Each row was made from one small tree. Brackets hold a mark, then the marks that hang from it, in the order of their numbers. Every link used is in the known rows. Write each row's tree.
Known rows:
(Q_215 (Q_23 (Q_949 (Q_437 (Q_364 Q_897))))): [ -3  12  21 -10 -19  -3   5  -8 -12  16  -6   8  -6  -2 -12  12   6  -2
 -13  -8  12]
(Q_949 (Q_23 Q_215) Q_437): [  8   7 -14   0  14  -4  -7   1  21   7   3   3   2   5  11  -2   7   2
  13  11  -9]
(Q_23 Q_215 (Q_949 (Q_437 (Q_897 Q_364)))): [  5  25 -30   5 -14  16  46   9  12   3  -3   4   1   5   3  -3  -3   0
  -8   2  -9]
(Q_215 (Q_23 (Q_949 (Q_437 Q_364 Q_897)))): [ -3  14   8 -14 -26  14 -29 -14 -16  18 -13   9  -1  -5 -16   1   4  -5
  -9  -8  10]
(Q_897 (Q_364 Q_437)): [  2 -40 -10   2  47   8  34   9  24 -12  19   5  -4   4   0   4  -4   4
 -11   0   0]
(Q_821 (Q_215 (Q_23 (Q_949 Q_437)))): [  4   5  19 -26  -4 -13  -3 -14  -2  19   2  -2   1  13   6  11  13   0
   1  -1  17]
(Q_215 (Q_23 Q_949)): [  4   4  25 -20   3 -24  23 -12   1   4   9  -2  12   6 -11  15  10   3
  -2   3  10]
(Q_23 Q_215): [  5  -6  22   1  20 -24  26   0  16  -6   9  -3   6   8  -1   3   3   5
  15  16  -3]
(Q_949 (Q_23 Q_215) (Q_437 (Q_897 Q_364))): [ 10  13 -48   8  15  25 -29   8  24  14 -10   8  -4  -1  10 -11   2  -1
  -3   5 -14]
(Q_23 Q_949): [  7  -8  22  -9  12 -18  40  -2   7  -8  16  -6   7   3  -7  12   4   4
   1   0   4]
(Q_215 (Q_23 (Q_949 (Q_437 Q_364)))): [ -1  12  18 -19 -11  -5   4 -17  -3  14  -3   4  -2   1 -15   6   8   0
  -5  -6   5]
(Q_821 (Q_215 (Q_23 (Q_949 (Q_437 Q_364))))): [  1   3  23 -24  -5  -9 -28 -18  -7  24 -15   0  -7   7  -8   3  14  -3
  -1  -7  15]
(Q_364 (Q_437 Q_23) Q_897): [-10 -37   7  10  13   1  -3  11 -15 -19  16   1  -2  -4  12   9  -9   1
  -4  -4  13]
(Q_215 Q_23): [  3 -11  32 -17  22 -20 -12 -14  10   7  13   1   4   5  -6  12   8   4
   4   7  10]
(Q_821 (Q_215 (Q_23 Q_949))): [  6  -5  31 -25   9 -31 -10 -14  -3  13  -3  -6   8  11  -3  12  15   1
   2   3  19]
(Q_23 Q_215 (Q_949 (Q_437 (Q_364 Q_897)))): [ -2  17  10   8 -22  -7  42   6  -6   3 -10   4  -5   0  -6   4   0  -1
  -3   2  -1]
(Q_215 (Q_23 (Q_949 Q_437))): [  2  14  14 -21 -12  -8  29 -12   2   9  14   2   5   8  -2  14   8   3
  -3   0   8]
(Q_23 Q_215 (Q_949 (Q_437 Q_897))): [  2  21  -6   1 -29   4  35   4  -5  -1   0   3   7   5   2   0  -2  -1
   4   6  -1]
(Q_23 Q_215 Q_949): [  6   9  14  -2  -1 -30  61   2   6  -9   5  -5  14   9  -6   7   4   4
   9  12  -3]
(Q_364 Q_437 Q_897): [ -3 -44  17   8  26  -2  24  14  -1 -14  18   8  -1   0   4  15  -5   2
  -7   2  16]
(Q_949 Q_23 (Q_437 (Q_364 Q_897))): [  4 -13  -1   6  18  14 -53   0   7  17  -6   8 -16 -11  -1   2   5  -2
  -4 -10   3]
(Q_897 Q_364): [  9 -21   4  -2  45  -1  17   0  34   0  18  -2  -8   3  -2   4   1   6
  -4  -1  -4]

Which tree is each row?
[ -8  -8   5   3 -11  29 -70  -9 -13   6  -3   1 -16 -13   0 -12  -6  -5
   3 -15   1] => (Q_949 (Q_437 Q_23 Q_364 Q_897))
[ -4  -1 -33   7   3  -6  62  13   0 -22   0  -6  11   7   5  -4  -7   2
  -8   3 -11] => (Q_897 (Q_364 (Q_437 (Q_23 Q_215 Q_949))))
[  7   9 -24   5   1  14 -40   4   8  10  -7   7   3  -1   9  -6   4  -2
   9   9  -5] => (Q_949 (Q_23 Q_215) (Q_437 Q_897))
[ -6  -3  20  15  -2 -16 -24   2 -11  -4 -13  -4  -6  -7  -3  -5  -3  -1
   7   3  -2] => (Q_437 (Q_23 Q_215) (Q_364 Q_897))
[ -2  16 -30  10  -8  24 -14   5   9   1  -1  -1  -8   0  15 -12  -9   0
   0   1 -13] => (Q_949 (Q_437 (Q_23 Q_215) (Q_897 Q_364)))
[ -2  -2 -22   4   3  37 -33   1  10   3  11  -1 -15  -6  13  -7  -8   0
  -7 -12  -6] => (Q_949 (Q_437 Q_23 (Q_897 Q_364)))
[ -1  -1  17   2 -10   5  24   1  -5   6   1   4 -12  -5  -8   9   0  -1
 -10 -11   7] => (Q_23 (Q_949 (Q_437 (Q_364 Q_897))))
[ -5 -18  16   4   1  13 -78  -8 -14   0  -9  -3  -8 -15  -9 -10  -5  -5
   5 -12   3] => (Q_437 Q_23 Q_364 Q_897)
[ -6  13  13  11 -22 -20  10   4 -21  -6 -17  -7   2  -6  -8  -2  -2  -2
   1  -1  -3] => (Q_437 (Q_23 Q_215 Q_949) (Q_364 Q_897))
[-10 -17 -11  12  -6   6 -16   9 -19 -20  -3   2  10  -1   9  -8 -11  -3
   7   9   2] => (Q_364 (Q_437 (Q_23 Q_215) Q_897))
[ -5 -16 -25  10  22  -2  29  12   9 -19   5  -3   3   5  10  -8  -8   3
  -2   7 -11] => (Q_897 (Q_364 (Q_437 (Q_23 Q_215))))
[  4   8 -19   7   0  17 -66  -1   3  16 -24  10  -4  -8  -4 -15   4  -5
   7   2  -8] => (Q_949 (Q_23 Q_215) (Q_437 Q_364 Q_897))
[ -3  14  11   2 -15 -23   9  -5 -13  -8 -14 -11   6  -2 -11  -8   1  -1
   9   1  -9] => (Q_437 (Q_23 Q_215 Q_949) Q_364)
[-4 10  2  2 -7 -3  8 -2  4 -5 12 -6 -1  5 16 -4 -3  3 16  7 -7] => (Q_949 (Q_437 (Q_23 Q_215)))
[  1  22 -26   8 -15   2  13   7  -3  -8 -10  -8   7  -1   1  -8  -5  -1
  -5   0 -12] => (Q_437 (Q_23 Q_215 Q_949) (Q_897 Q_364))
[  1 -12 -12   5  16  20 -41   1   8  -2   6  -5  -8  -8   4  -6  -7   0
  -6 -10  -4] => (Q_437 Q_23 (Q_897 Q_364))
[ -5  -3  10   0 -18   7 -42  -7 -24  -4 -12  -6   0 -14 -15  -7  -3  -5
  -2 -16   2] => (Q_437 (Q_23 Q_949) Q_364 Q_897)
[  0   6 -20  11   5   7 -22   5   7  -5  -6  -5  -1  -2   6 -12  -7   0
   1   3 -12] => (Q_437 (Q_23 Q_215) (Q_897 Q_364))
[ -7  -4  -9   4 -11 -18  51   9 -17 -25   4  -6  18   6   5   0  -6   1
   4   8  -2] => (Q_364 (Q_437 (Q_23 Q_215 Q_949)))
[ -5  16   1   7 -29  -5 -24  -2 -25  -6 -24  -6   6  -8 -12 -13  -3  -6
   5  -3  -6] => (Q_437 (Q_23 Q_215 Q_949) Q_364 Q_897)
[  3  19   3  -4 -12 -12  68   2   8  -4  10  -2   7  11   3   5   2   4
   7   9  -5] => (Q_23 Q_215 (Q_949 Q_437))
[  7  -8 -16  -1  13  26 -60  -1   8  13   5   7  -4  -7   8  -1   4  -2
   2  -5   3] => (Q_949 Q_23 (Q_437 Q_897))
[ -9  -4  -8  13 -18 -16  52  18 -25 -24   0  -2  13   2   9   6  -8  -1
  -4   6   5] => (Q_364 (Q_437 (Q_23 Q_215 Q_949)) Q_897)
[  5  -8 -15   1  17  33  -9   2  23   8  13   6 -14  -1   5  -1  -5   1
  -9  -6  -2] => (Q_949 (Q_437 (Q_897 Q_364)))
